Each row was made from one path, in order. Every step used is in the known rows, and no mark comes twice. Write each row's path.
Known rows:
E/T/F/M: [ 1.31  1.09  1.42 -0.78  1.03  0.57  0.77  2.45 -1.24 -0.76 -0.24 -0.08
 -1.71 -0.22  2.31  0.02  1.51 -0.13  1.15 -0.50  1.45  3.14]
E/T: [ 0.45 -0.69  0.38 -0.46  1.01 -1.89  0.17  2.70  0.43  0.21 -0.78  0.39
 -0.51 -0.25  1.90  1.24 -0.63  1.33  0.14  0.12  0.22  0.22]
X/F/Y/J: [-2.84 -0.71 -0.01 -1.08 -0.88  0.32 -0.25  0.35  0.09  0.06  1.16  2.11
 -1.52 -0.14 -2.49  1.96 -1.88 -0.25 -3.54 -0.77 -2.19  0.01]
M/E/T/F/Y: [-1.31 -2.05  1.51 -2.88  0.35 -1.72 -0.23  0.69  2.07 -3.23  1.95  0.71
 -0.84  1.27  0.86  0.01 -0.24 -0.03 -0.53  1.03  0.34  1.86]
P/T/F/M: [ 1.05  2.23  0.69  1.27  3.03  0.90 -0.46  0.21 -1.44 -0.65 -0.18  0.48
 -2.30 -1.27  1.15 -0.41  0.44 -0.45  0.54 -0.51  1.85  1.72]
E/M/P/T: [ 1.29 -1.96 -1.35  1.98  0.88  0.90 -0.01 -0.60 -0.58  0.86 -3.11  1.14
  0.89 -2.16 -0.53 -0.15 -0.32  0.69  1.86  0.29 -1.00 -2.47]
X/F/M: [-0.34  2.54  0.08 -0.34  1.00  1.78  0.50  4.01 -0.79  2.20  0.69  0.18
  0.20 -0.22  0.19  0.15 -0.34 -1.54 -1.32 -1.14  1.26  0.11]
M/F/Y/J: [-1.23 -0.30  0.48 -1.86 -0.63 -0.56 -0.42  0.55 -1.03  0.73  1.93  1.24
 -2.13  0.37 -0.25  1.34 -0.98  1.11 -1.43 -0.56 -2.73  2.17]
T/E/M/F/Y/J: [-0.89 -1.28 -0.52 -1.09 -3.22  0.35  1.30 -0.89 -0.70  2.12 -0.10 -0.77
 -1.19  1.56 -1.15 -1.67  1.21 -0.20  0.95 -0.62 -2.35  0.19]
Y/J: [-1.20 -0.23 -1.26 -0.23  0.11 -0.15 -1.39  0.96 -1.89  0.48  0.78  0.17
 -1.16 -1.33  0.02 -0.14 -1.16  1.16 -0.61 -1.36 -1.30 -0.77]
F/M/P/T/E: [ 0.36  0.80 -1.86  1.31  0.56  1.39  1.86  0.33 -0.82 -0.80 -1.01 -0.83
  2.29 -1.12 -0.08 -1.94 -0.18  0.13  2.32 -0.33  3.22 -2.31]
Y/F/T/E/M/P: [ 2.51 -1.09 -1.17  0.81 -4.02  1.42  0.88 -4.44 -0.66  0.14 -2.80 -1.33
  3.65  1.00 -2.29 -1.02  1.91  0.43  1.86  0.54 -0.09 -1.95]
P/T/F/M/E: [ 0.11  1.16 -0.09 -0.48  2.93  0.72 -1.01  1.21 -0.85 -1.93  1.46 -0.57
 -0.18 -0.52  0.76 -2.23  0.37 -0.47  0.53 -0.08  3.31  0.67]
Y/F/M: [ 1.69  1.11  0.52 -0.22  1.25 -0.03 -0.91  1.67 -2.57  1.02  1.41 -0.60
  0.52  0.31 -0.94 -1.25  0.59  0.04 -0.58 -0.53  0.71  0.76]
T/E/M/F: [ 1.26  0.81 -0.02 -0.31 -2.06  0.63  0.69  0.56  0.07  4.02 -0.93 -1.79
  0.27  1.68  2.33 -2.20  1.37 -1.38  2.91  0.11 -0.57 -1.08]
P/T/E/M/F/Y: [ 0.60 -0.68  0.36  0.70 -0.41 -1.05  1.62 -1.34  1.36  1.86 -1.54  0.00
 -1.15  1.50 -0.55 -0.68  0.52 -0.14  1.17  0.95 -0.41 -0.28]
E/M/P/T/F/Y: [ 0.41 -2.24  0.56  1.46  0.40  1.28 -0.03 -3.65  0.37 -1.41 -1.89  2.46
 -1.60 -1.36 -1.25  0.53  0.08 -0.77  1.13  0.93 -2.23  0.20]
J/Y: [-1.53  0.99 -0.27  1.48  2.74 -1.50 -2.37  2.31  0.66  1.24  2.92 -1.10
  0.93 -1.43  1.20  0.78 -1.27 -0.38 -1.52 -0.17 -1.30 -0.95]
X/F/T/E/M/P: [ 0.44  0.13 -1.53  0.75 -4.27  3.22  2.30 -2.14  1.11  1.42 -3.51 -0.58
  3.30  0.43 -1.17  0.39  0.91 -1.06  1.12 -0.02  0.48 -2.60]
J/Y/F: [ 0.34  0.08  0.83  1.06  1.90 -1.95 -3.56 -0.09 -0.15  0.55  2.89 -0.79
  1.99 -0.42 -0.46  0.92 -0.56 -0.17 -2.19  0.83 -1.98 -0.63]
T/F: [ 0.00  1.59  1.16  0.03  0.87  0.46 -2.09 -0.56 -0.13  0.20  1.13  0.48
 -2.12 -0.48  2.89 -0.09 -0.56 -1.44  0.65  0.04 -0.89  0.58]
M/P/T/F/Y: [-0.38 -0.96  0.95  0.64  1.24  0.47 -0.72 -3.41  0.94 -3.00  0.02  2.96
 -1.45 -1.37 -0.13  1.79 -1.57 -0.34  0.13  1.24 -1.28  0.69]

Write each row's path:
[-0.41 -0.96  2.24 -1.07  0.49 -1.50  0.22 -0.25  1.50 -2.01  0.45  1.74
 -2.92  0.51  1.18  1.87 -0.29 -0.10 -0.55  0.80 -1.06  2.87] => E/T/F/Y
[-2.59 -1.15 -0.71 -0.53  0.32 -1.03 -0.55  0.39 -0.87 -0.55  1.86  0.96
 -2.24 -0.67 -1.84  0.43 -1.63  1.02 -2.06 -1.17 -2.11  0.33] => F/Y/J
[-0.44 -1.75 -0.45 -2.32  0.82 -2.16 -0.33  3.64  1.09 -1.04  0.83 -0.63
  1.68  0.52  1.49 -0.65 -0.66  1.41  0.14  0.47  1.61 -0.87] => M/E/T
[-2.11 -0.51  0.64 -0.78 -0.37  0.19 -1.40 -1.99 -0.87 -1.73  1.94  1.44
 -3.56 -0.50 -0.62  0.46 -0.76 -0.28 -1.42 -0.75 -2.63  1.90] => T/F/Y/J
[ 0.66 -0.23 -2.26  1.28 -3.11  1.81  2.01 -2.08  0.14  0.78 -2.86 -1.61
  2.62 -0.04 -0.45 -1.22  1.22  0.18  2.49 -0.43  0.57 -2.29] => F/T/E/M/P
[-0.64  0.12  1.48  1.04  2.52 -1.12 -1.00 -2.42  1.19 -1.96  0.57  2.31
 -3.48 -0.57  0.06  1.39 -1.40 -0.34 -1.13  0.78 -0.71  1.52] => P/T/F/Y
[ 1.56  0.06  0.89 -1.11 -0.24  2.13  1.12  1.54 -1.55 -1.75 -0.82  0.64
  0.40 -1.10  2.13  0.28  1.44 -0.11  2.36 -0.12  0.89  2.34] => E/T/F/M/P
[-0.60  2.53 -0.55  0.28 -2.14  0.76  1.30 -0.99  1.93  0.80 -1.03 -0.74
  1.38  1.28  0.17  1.28 -0.59 -0.69 -1.21 -0.15  2.05 -1.39] => X/F/T/E
[ 1.14  0.07 -0.70  2.39 -1.45 -0.89 -0.67 -3.04  0.50  1.06 -0.39 -3.13
  3.21  1.06 -2.45 -0.43  2.21  0.12 -0.78  0.42 -0.49 -1.13] => J/Y/F/T/E/M
[-0.12 -0.59 -0.75 -2.36  1.48 -0.93  1.18  5.86 -0.59 -0.79  1.25 -1.58
  1.89  0.45  0.70 -1.90  0.69  1.33  0.41 -0.64  3.35  0.50] => F/M/E/T
[ 1.00  0.02  1.77 -0.77  0.37 -0.64 -0.68  0.20  0.48 -0.95 -0.69  0.88
 -1.90 -0.12  3.18  1.26  0.21 -0.04  0.94  0.57 -0.20  1.74] => E/T/F
[ 1.44 -1.08 -1.16  2.07 -2.77  0.75 -0.35 -3.96  0.10  0.02 -0.90 -2.47
  5.28  0.11 -2.62 -0.11  2.08  0.07  0.41  0.87 -1.07 -1.96] => J/Y/F/T/E/M/P
[-0.37 -0.17 -0.04 -2.91  0.35  0.36  1.46  5.76  0.40 -0.16  0.55 -0.54
  2.52  0.93  0.05 -0.38  0.36 -0.01 -1.06 -0.17  3.22  0.19] => X/F/M/E/T
[ 0.19  1.31 -1.01  1.00 -3.00  1.60  2.01 -1.15  1.36  2.45 -2.93 -1.27
  1.22  1.30 -0.89  0.13  1.05 -1.07 -0.14 -0.43  1.04 -1.83] => X/F/T/E/M
[ 0.39  0.81 -1.70  1.58 -1.82  0.24  1.71 -1.00  0.37  1.85 -2.26 -2.31
  0.50  0.77 -0.30 -1.46  1.34  0.27  1.25 -0.80  1.08 -1.51] => F/T/E/M
[-0.43  0.80  1.51 -1.41  0.74 -1.16 -0.28  1.52  0.70  1.52  2.18  1.16
 -1.70  0.95  1.30  1.47 -1.30 -0.08 -0.86  0.45 -1.87  2.13] => M/F/Y
[ 1.45  2.70  0.46 -0.55 -0.12 -0.29 -0.01  0.50 -0.06  1.68 -0.17 -0.07
 -0.41  0.63  2.20  2.48 -0.22  1.48 -0.34 -0.08  0.13  2.55] => M/F/T
[-0.19  0.71 -0.98  1.56  1.19 -1.39  0.06 -0.81  1.14 -0.04 -0.79 -0.53
  0.02 -0.18  0.93 -0.96 -1.31  0.26  0.88  0.40  2.05 -2.88] => P/T/E
[-1.17 -2.04  1.19 -1.62 -0.84 -0.87 -0.03 -1.21 -0.31 -2.92  0.22  1.88
 -3.39 -0.20 -0.34  1.78 -0.01  1.08 -1.15 -0.20 -2.06  2.99] => E/T/F/Y/J
[-2.06  0.32  0.98 -0.56  0.46 -0.34  0.00  1.23  1.79  0.98  1.44  1.98
 -1.09  0.54 -0.88  1.99 -2.16 -1.45 -3.01  0.09 -1.29 -0.15] => X/F/Y
[ 0.78  0.11 -0.19 -1.99  1.18 -0.21 -1.37  2.66 -1.87 -0.19  2.98 -1.70
  2.67  1.02 -1.28 -3.13  0.56  0.06 -0.52 -0.22  2.10 -0.31] => Y/F/M/E
[ 0.54 -0.57 -1.40  2.33  0.38 -0.63  0.74 -0.95  0.57  1.70 -2.70 -1.04
 -0.14 -0.10 -0.19 -2.19  0.37 -0.17  1.91  0.08  1.04 -3.33] => P/T/E/M
[ 1.04  0.04 -0.85  2.05  0.91  0.29 -0.49 -1.48 -0.87 -1.57  0.88 -1.68
  4.97 -0.89 -2.30 -0.94  0.81  0.08  0.30  0.95  1.51 -1.94] => J/Y/F/M/P/T/E
[-1.43 -1.01  0.47  0.51  1.18 -0.52 -1.23 -3.34 -0.51 -2.90  0.30  2.37
 -4.00 -1.24 -1.53  1.38 -1.15  0.82 -1.75 -0.11 -1.58  1.66] => P/T/F/Y/J
